Each row was made from one small tree. Brackets hold a mark, then the marks that hang from it, in the order of their numbers. Every link used is in the known rows. Write each row's tree.
Known rows:
{Z_670 {Z_39 Z_418 Z_456}}: [-25.2  20.5 -23.0  13.3 -10.3 -17.7  -5.9  34.5   8.6 -11.5  26.6 -36.9
   2.6  16.2 -43.6 -20.5   0.6  -1.4 -12.1 -47.1   2.7 -24.5 -10.7]
{Z_465 Z_399}: [-18.7   6.5 -24.2 -23.4   5.3 -12.3  -6.3  67.1  14.8 -39.5 -12.1 -32.3
 -12.5   0.1 -35.9   3.3  -2.3  12.4  35.7   8.9  -8.2   5.6  11.3]
{Z_743 {Z_976 {Z_39 Z_418 {Z_456 Z_670}} Z_298}}: [ -5.1  44.1  14.6  14.3  23.4   0.3   6.3  -9.3 -36.8 -11.0  44.8 -46.5
  11.8 -44.4 -47.1  38.7 -41.6  -1.2 -39.4  -7.7  44.7 -24.6  13.7]
{Z_39 Z_418}: [-47.0   4.4 -19.7 -26.6  11.1  11.7 -23.1  20.6 -12.0 -14.3  -0.2 -31.3
  10.9  22.7 -31.4  -5.0 -13.3  13.6  26.5 -17.6 -13.7  -5.0 -10.5]
{Z_465 Z_310 Z_418}: [-22.3 -37.1   4.7 -25.4  29.7   0.4 -13.2  33.9   5.8  -0.7  -7.8 -15.7
  19.8 -11.6  11.2 -17.9  11.2   7.7  69.5  16.5  -8.9  -0.5 -23.1]
{Z_310 Z_39 {Z_465 Z_670}}: [-11.1  -8.6  24.9  47.5 -24.6  -9.9 -10.3  51.2  -1.7  11.7  -7.1  13.8
  -5.9  10.2 -11.9 -14.9  33.4   7.2 -24.6   9.4  25.7 -46.1  16.9]
{Z_399 {Z_465 Z_310 {Z_670 Z_39} {Z_976 Z_298}}}: [ 56.2 -11.5 -19.6  15.5 -14.9  24.2  11.0 -33.3  39.1 -14.0  17.1 -11.8
  23.9   1.9 -23.6  14.3   3.0 -31.1 -33.0  26.1  42.1  -9.0 -14.6]
{Z_399 {Z_465 {Z_976 {Z_39 Z_418} Z_298 Z_743}}}: [  6.9  10.6 -10.5 -22.8   6.1  16.8 -13.0 -35.6 -17.0 -23.2   9.8 -33.0
  25.5  -8.4 -32.3  51.3 -12.5 -43.2  14.9   9.1  -6.3  15.8 -19.2]
{Z_465 Z_399 Z_418 Z_976}: [-12.4  -9.8 -24.0 -33.5  -4.8 -14.0 -24.2  11.3   1.6 -40.6  -7.5 -22.9
  12.9  -0.6   9.2 -10.4  -0.1  14.8  40.7   6.4 -44.9   0.6   4.6]
{Z_743 {Z_976 {Z_39 Z_418} Z_298 Z_456}}: [-19.0  47.4   9.7 -12.9  13.0 -15.7  18.9 -12.8 -39.7 -15.6 -11.9 -50.3
  31.9 -21.1 -21.7  44.3 -41.1  -7.4 -24.6 -32.9  28.9   9.2  44.7]
{Z_310 {Z_465 Z_399 Z_418 {Z_670 Z_39} Z_976}}: [ 46.4 -17.8 -36.1  30.9 -46.0  -4.7 -22.2  -7.1   2.8 -43.9  18.6   6.9
  10.7  13.4  14.0 -18.3  34.1   4.0 -10.3  -8.5 -16.7 -22.2  13.8]
{Z_399 {Z_465 Z_456 {Z_976 Z_743}}}: [-36.3   7.9  23.3 -29.7  -3.5   6.1   0.1 -15.4  15.3  45.2 -48.2   5.6
 -12.0  39.6   7.8  -1.6  -8.6 -53.3  -1.8  12.1 -33.3  10.9 -18.9]
{Z_465 Z_399 Z_456}: [-18.4  14.3  -9.8 -29.4  12.9  -7.5  18.7  31.9  29.9 -19.3 -30.4 -12.1
 -29.3   7.2  -7.7 -15.6 -13.7  14.4  15.6  -4.8 -22.4  24.0  11.3]
{Z_465 Z_976}: [-39.6   6.2  -2.1 -11.7  -8.4 -18.2 -22.1  15.7   0.1  -0.7 -11.8 -27.1
  14.7  43.4   6.4   0.4 -19.6 -13.3   6.8  15.9 -11.8 -11.5  14.8]
{Z_743 {Z_976 {Z_39 {Z_456 Z_670}} Z_298}}: [ -5.8  46.6  35.4  23.0  21.1 -21.8  25.5  22.6 -12.1   8.1  28.9 -49.0
   2.9 -43.3 -32.2  42.6 -42.9 -16.6 -39.1  26.1  65.2 -37.5  31.6]
{Z_743 Z_976}: [-56.2  20.9  20.5 -10.4  -6.1 -22.4 -22.3  39.5 -14.8   7.3 -34.8 -43.8
  11.6  17.1 -19.2   7.8 -19.5 -20.3  -1.1   5.0  14.1 -35.0  29.4]
{Z_39 Z_418 {Z_456 Z_670}}: [-42.3  15.2  -8.3  -2.3  19.0  18.6  -3.1  23.6 -13.8  14.2  41.8 -18.1
 -12.8   1.3 -41.2  -6.2 -20.7  23.4  -4.1  -9.7   3.4 -17.8 -26.6]
{Z_976 {Z_39 Z_418} Z_298 {Z_456 Z_670} Z_743}: [ -0.8  28.7   5.6  -3.4  34.1  12.5  49.6  -7.3 -10.3   7.3   9.6  -7.6
  -8.7 -39.3 -26.6  65.6 -13.7   4.2   3.8  -9.9  36.3  15.2  -9.1]
{Z_310 Z_39 {Z_465 Z_399 Z_418 Z_456 Z_670 {Z_976 Z_743}}}: [ 29.5 -13.9  29.8  36.5 -29.6 -20.6   8.6 -14.9  10.8  -2.1 -36.2  50.7
 -21.3 -17.2  31.7 -19.6  57.6  -7.8 -16.7 -19.5 -44.2  -1.5  -8.6]
{Z_399 {Z_465 Z_456 Z_670}}: [-20.1   3.1   4.7 -25.7   5.2  43.2  24.2 -12.7  17.6  47.1 -28.5  19.8
 -13.4  23.7  -3.8 -17.6 -31.6  -6.8 -25.4  23.1  22.2  -9.1  -5.9]
{Z_465 Z_310 {Z_456 Z_670}}: [ -7.9 -14.9  15.0  -8.3  32.9  25.3  14.6   2.0  19.0  38.0   3.3  26.6
 -28.5   2.0  15.8 -13.5  -9.2  22.1  15.0  20.4  11.1  14.4 -20.6]
{Z_310 {Z_465 Z_399 Z_456 {Z_976 Z_39}}}: [ 26.8   5.3 -10.6  10.6 -16.4 -19.5 -21.1   1.1 -24.7 -30.2   9.7   6.6
  -4.5  25.5  38.2 -10.0 -11.2  -6.8   0.1   8.0 -34.7  44.7  42.8]
{Z_399 {Z_465 Z_310 Z_418 Z_456 {Z_670 Z_39} {Z_976 Z_298}}}: [ 55.6 -17.8  -4.1  -6.0   3.2  34.7  31.2 -86.8  51.3   9.6  -4.8  16.2
  20.4  -8.6  23.6 -17.4   1.0 -16.5 -32.6   5.8   8.9  -2.5 -26.0]

Write each row's tree:
[ 38.4   5.9  28.2  44.2  27.6 -23.6  33.0   8.0   9.9   3.4  43.7 -10.5
   2.2 -46.5  -8.6  53.2  -5.8 -45.6   4.3  42.1  37.5  24.6 -23.9]  {Z_465 Z_310 {Z_976 {Z_39 {Z_456 Z_670}} Z_298 Z_743}}
[-26.9  14.5  -1.8 -11.3   7.3 -15.1  16.4  20.7 -37.2  11.3 -14.1   1.1
   2.4  -7.7  -6.9  35.4  -6.9 -14.9  29.2 -28.7  13.0  29.2   3.5]  {Z_976 {Z_39 Z_418} Z_456 Z_743}
[ 11.9 -42.4  28.6 -14.0   9.9  33.0  12.7 -20.1  16.6  49.8 -20.8  60.0
  -3.7 -33.8  22.5 -46.1  27.7  21.8   2.3   9.0  11.5 -20.9 -29.8]  {Z_399 {Z_465 {Z_310 Z_39} Z_418 Z_456 Z_670}}
[-34.6  28.9   2.1 -14.6  -7.5 -15.0 -12.6   0.6 -71.0   6.8 -10.3 -16.5
  24.3  -1.1  -1.9  21.3 -32.3  -0.4 -10.5 -35.2  22.7   4.3  47.8]  {Z_743 {Z_976 {Z_39 Z_418} Z_456}}
[-17.6   5.9  18.8  49.3 -22.2  -6.5 -43.9  10.3 -38.8  13.6  55.2   9.2
  -6.8  16.2 -17.1 -25.4  29.1  20.4 -43.0 -23.1 -32.1 -36.0 -10.8]  {Z_310 {Z_39 Z_418 {Z_456 Z_670}} {Z_465 Z_976}}
[ 18.1 -28.6  -7.8 -30.0  39.0  28.0  13.1  -2.3  19.1  -1.7   6.7  31.4
 -30.0 -39.2  18.8 -23.0  10.0  50.5  49.3  10.4 -21.6  22.6 -29.7]  {Z_465 Z_310 Z_399 Z_418 {Z_456 Z_670}}
[ 24.4 -19.6 -20.2  -1.9 -14.6 -19.1 -47.2  16.0 -42.3 -49.5  27.4 -10.2
  24.5  -1.9  34.0  -5.4  11.5   4.7  44.6  17.1 -38.2  12.2  30.7]  {Z_310 {Z_465 Z_399 Z_418 {Z_976 Z_39}}}
[ 17.5 -18.6 -26.2  -9.3  -3.7 -14.7 -28.7  28.2   5.4 -47.6   6.3 -12.3
   6.1   2.6  -5.6  -1.0   8.3  -4.0  39.1  17.3 -27.1  44.3  -2.8]  {Z_465 Z_310 Z_399 Z_976}
[  8.3  -9.1   5.4  26.3 -15.7  12.5  16.1 -16.9  23.3  21.9 -13.1  23.6
  -4.6  27.8  35.4 -41.5  17.3   4.4 -22.1 -17.5   3.2 -33.7   3.9]  {Z_310 {Z_465 Z_418 Z_456 {Z_670 Z_39}}}
[-18.4 -28.8   1.8 -45.1   6.5  14.6 -14.0 -10.1 -19.2  36.0 -12.7   7.7
  32.6   9.7  30.5 -18.9   2.9 -10.4  34.7  11.2 -30.5  17.6 -16.2]  {Z_399 {Z_465 Z_310 Z_418 {Z_976 Z_456}}}
[ 18.9 -13.6  58.2  15.8  29.6  -8.4  35.0 -47.1  46.7  27.6 -22.1  31.6
 -17.2 -50.3  30.0   8.8  43.2   3.7   0.9   1.4 -17.6  -8.7 -45.0]  {Z_465 {Z_310 Z_39} Z_418 {Z_456 Z_670} {Z_976 Z_298 Z_743}}
[ 15.1  -7.3 -48.6  -5.1 -44.7  41.5 -32.0 -53.0 -13.0  -0.9  25.1   9.9
  17.8  36.5 -24.1  -7.8  -6.8  -2.9 -39.6 -16.9  12.0 -30.4  -8.4]  {Z_399 {Z_465 {Z_670 {Z_39 Z_418}} Z_976}}
[ 50.2   0.3 -33.1   2.6 -15.8  39.5  20.5 -65.5  10.2  -9.0  20.5   1.7
  29.4   2.6 -25.8  13.1  -2.0 -12.6 -49.1 -26.9  22.5  23.9 -21.4]  {Z_399 {Z_465 Z_310 {Z_670 {Z_39 Z_418}} {Z_976 Z_298 Z_456}}}
[ -6.1 -23.1  19.0  17.4 -12.1 -34.8 -33.4  26.0   1.3   0.9  -5.3   8.5
  12.0   5.1  11.6 -15.2  30.5   3.4  10.6   7.8  -5.5  -9.2   3.6]  {Z_465 {Z_310 Z_39} Z_976}
[ -7.4  12.1 -10.1 -22.2  19.3  17.5  22.9  16.3  24.4   2.6  -3.7  13.3
 -49.7  -4.9  -9.7  -5.3 -14.5  39.0   2.3  10.1  -5.9   8.2   2.2]  {Z_465 Z_399 {Z_456 Z_670}}
[-18.5 -20.5   9.1  10.1  -0.6  15.8  -8.0  22.8  -6.8   8.2  -4.1  -5.3
  17.8  15.1  10.2 -17.7   7.2   2.6  15.8  17.8   3.4 -31.2  -5.3]  {Z_310 {Z_465 Z_418 Z_670}}
[ 16.0 -23.9  -5.0   4.8   0.4 -21.7 -30.7   7.3 -28.8 -10.2  22.8   0.1
  29.1   8.6  31.5  10.3 -14.0 -15.0  34.5  35.3  16.6  25.1  17.3]  {Z_465 Z_310 {Z_976 Z_39}}
[ 26.1 -13.0  23.4  17.8  -9.0 -41.1   4.9  14.4  26.7  -9.7 -37.9  36.5
 -32.4 -22.2  12.0  -8.1  53.5 -14.6  13.1 -15.6 -37.4  41.2 -16.3]  {Z_465 {Z_310 Z_39} Z_399 Z_456 {Z_976 Z_743}}
[-46.4  16.3  24.1  -2.0  14.0  -3.2  41.9  46.8   7.2  52.9 -28.1  10.4
 -32.3   0.1 -10.5  33.1   1.3  -7.2  10.0   7.3  24.1  -8.7 -10.8]  {Z_976 {Z_456 Z_670} Z_743}
[ 67.6 -22.7 -45.7  29.8 -36.8  -9.2  -7.0  -1.3  20.4 -46.7  22.0  16.5
  -0.4  -2.9  -6.0   0.7  19.9  -1.1  -8.5   2.3  23.2  16.4   6.1]  {Z_465 Z_310 Z_399 {Z_670 Z_39} Z_976}
[ 41.6 -18.1   3.3  20.0  -0.3   1.1  12.6 -51.7 -12.3  17.5  10.0  46.9
  12.7   8.3  59.6  -2.0 -33.4 -12.1 -13.5  27.7  35.8  40.5  15.2]  {Z_465 Z_310 Z_456 Z_670 {Z_976 Z_39}}
[ 33.0  -7.7 -18.7  12.4 -23.2   8.0 -14.8 -33.6  11.1  -9.9  22.2  28.0
 -25.5  19.3  37.6 -31.1  30.7  32.4 -12.5 -15.5 -48.1 -16.6   8.2]  {Z_310 {Z_465 Z_399 Z_418 {Z_456 {Z_670 Z_39}} Z_976}}
[ -8.3  42.5   8.5  -8.0  18.6  10.0  20.5 -28.6 -45.4   3.2  15.4 -25.4
  11.5 -33.1 -23.7  53.2 -40.3  19.3 -36.1 -19.6  45.1  -8.7  35.0]  {Z_743 {Z_976 {Z_39 Z_418} Z_298 {Z_456 Z_670}}}
[-11.3   3.3 -33.9  -0.9  -7.4  25.3 -17.9  -2.1   1.3  -1.5  35.6  -0.8
 -15.9  13.3 -34.0  -0.3   5.9  42.9  -3.1 -25.6  17.5 -43.1 -11.2]  {Z_456 {Z_670 {Z_39 Z_418}}}
[ 14.1  -6.0 -16.0 -19.2  -5.1   9.4  17.9 -48.5  15.2 -10.2 -22.5  22.2
  -2.0   1.2  37.6 -22.1 -18.6  16.6 -10.9   0.4 -24.4  14.8   3.1]  {Z_465 Z_399 Z_418 Z_456 Z_670 Z_976}
[-37.9  15.6  27.6  -4.9  -1.6 -23.6  14.2  -9.1  24.2  31.4 -54.5  -1.1
 -14.4  39.9  23.8   4.0 -10.1 -43.9  -1.7  -2.8 -29.1  16.6  -8.2]  {Z_465 Z_456 {Z_976 Z_743}}
[ -3.5   6.5  18.6  16.1 -10.1 -23.7  -7.7  56.4  15.6 -14.8 -22.8  12.9
 -36.3   2.5  -5.4 -35.1  41.4  21.9  -6.3 -19.4 -36.9   1.2  20.2]  {Z_310 Z_39 {Z_465 Z_399 Z_456}}
